Each row comes from the steps of one walk. Every step used is in the known rows, and no mark comes twice. Write the walk behind each row, first mark first.
In the rows, zero is written as 128.
Known rows:
P F M: [150 107 137 104  93 167 145 138 125 163 107  56 165 158  91 124 124 158
 159  97]
Z P: [121 164 151 100 131 132 142  96 129 123 103  74 130 146 101 132 113 140
 166 114]
J F M Z: [163 141 131  97 120 141 129 155 110 170 109  63 157 180  92 123 166 156
 128 118]
U Z J F P: [158 180 158 100 109 166  88 122 114 166  83  45 125 152 102 154 122 166
 139 120]
M Z J F U: [163 153 178  65 124 148 146 166 124 162  88  71 128 148  70 146 159 167
 110 115]
F M Z U: [135 131 114  90 103 150 137 135 137 161 107  94 167 172  76 125 180 151
 124 104]
F J: [134 151 164  70 121 156 128 141 143 140 113  89 182 135 109 146 147 167
 167 119]
M Z J: [150 175 166  76 123 134 140 149 125 126  97  82 158 170  80 135 131 152
 123 102]
Z P F J: [135 149 172  82 107 164 149 130 145 114 108  55 175 125  86 132 126 152
 182 108]
P F: [130 108 147  83  95 128 139 134 121 151  93  72 156 137  83 128 115 133
 166  85]
U F: [122  98 155  71 121 116 136 113 102 159 101 108 141 123 122 133 141 136
 170  91]
U F J Z: [165 121 183  65 127 125 143 136 125 155 108  71 184 135 106 116 177 152
 148 123]
M Z J F: [172 178 174  72 124 114 114 148 113 140  83  64 131 142  92 142 154 152
 111 108]
M Z: [133 138 130  84 126 121 132 146 114 162 109  92 161 179  88 126 152 141
 140 111]
Z J: [143 170 174  72 119 136 134 136 133 126  92  89 150 151  94 146 117 156
 132  98]
F M Z: [148 133 125  98 119 149 139 152 117 169 116  75 168 191  90 121 155 156
 139 116]
U Z: [119 120 161  84 114 129 114 109 117 194  90  93 155 187 106 121 135 177
 170  94]
P F J Z: [168 125 180  70 115 132 146 147 134 152 105  52 191 142  86 113 163 150
 146 118]
P F U Z: [125 100 174  79 100 153 141 129 120 200  87  76 150 184  74 116 135 181
 168  90]
J F: [154 148 158  76 124 108 102 133 111 166  84  78 127 128 113 146 155 149
 132 111]
J Z P: [146 158 164  97 136 121 149 101 128 130 102  56 141 152  95 114 134 138
 150 124]
M Z U: [124 135 117  81 108 130 132 131 134 157 101 106 162 165  75 129 178 140
 126 101]
J Z P F M: [160 120 148 111 100 166 157 126 128 148 109  33 159 159  85 111 125 154
 157 107]

Write each row's walk:
[119 150 170  99 126 152 149  95 127 154  95  66 128 173  85 120 120 169
 171 110]
F U Z P
[176 155 159  94 113 158 124 142 123 156  98  53 143 152 107 139 145 174
 125 113]
Z J F M
[141 100 133  93 103 162 144 119 120 166 112  87 155 146 110 127 158 160
 154  98]
Z U F M
[132 119 164  82 108 162 173 140 132 151  96  63 134 142  59 131 122 149
 154 103]
Z P F U
[161 151 182  63 123 147 143 159 127 162  85  74 124 139  78 151 152 169
 115 115]
Z J F U
[128 168 142 103 134 132 147 109 122 123 107  67 137 166  87 121 128 135
 157 118]
M Z P
[151 167 175  92 135 137 152 106 137 120 107  49 156 145  94 116 141 147
 155 130]
F J Z P
[145 137 118  89 103 144 130 137 131 163 102  86 159 166  77 127 187 151
 118 107]
J F M Z U
[118 155 164 104 125 136 135  84 124 146  95  67 133 171  99 118 115 161
 178 106]
U Z P
[124 129 125  97 102 169 111 106 115 164 100  81 135 134 106 149 134 140
 161 112]
Z U F P
[168 135 144  98 114 152 118 138 118 173 102  59 145 151 114 137 152 170
 134 116]
J F M
[144 116 171  80 111 156 177 142 131 155  97  54 139 146  55 122 132 147
 146 108]
J Z P F U
[161 163 163  87 109 156 151 154 127 127 100  59 164 175  70 127 127 156
 127  98]
P F M Z J
[123 112 170  78 114 149 134 126 122 205  89  90 148 189  87 124 142 189
 161 100]
F U Z
[168 175 180  71 122 115 109 139 116 140  78  69 127 128 102 150 143 156
 117 106]
Z J F
[152 121 127 101 106 152 147 154 116 163 113  59 170 185  76 116 147 149
 145 106]
P F M Z
[134 144 178  83 103 167 146 125 141 126 105  51 176 137  84 125 127 164
 188 104]
U Z P F J
[148 116 130  95 119 145 145 143 106 166 117  78 163 178  96 117 159 150
 147 109]
U F M Z
[174 150 166  96 110 160 121 136 119 167  95  51 145 165 106 132 145 184
 130 108]
U Z J F M
[167 137 177  68 128 129 138 144 136 157 107  67 188 149  99 119 171 157
 139 129]
F J Z
[124 124 163 100  97 139 147 103 121 140  90  48 142 153  75 111 104 142
 184  83]
U Z P F
[137 133 168  72 102 159 140 145 142 133 108  68 185 126  89 136 135 155
 176 104]
P F J
[129 125 165  63 112 155 139 126 136 135 111 100 176 114 109 138 169 158
 170 105]
Z U F J
[128 130 154  98 102 136 152 113 125 125  94  52 140 135  75 121 102 127
 176  91]
Z P F
[117  97 143  69 109 121 138 107 113 155  98 117 143 120 108 132 164 135
 158  86]
Z U F
[134 104 159  72 103 156 163 155 129 170  95  76 144 144  63 135 132 152
 150 100]
P F U
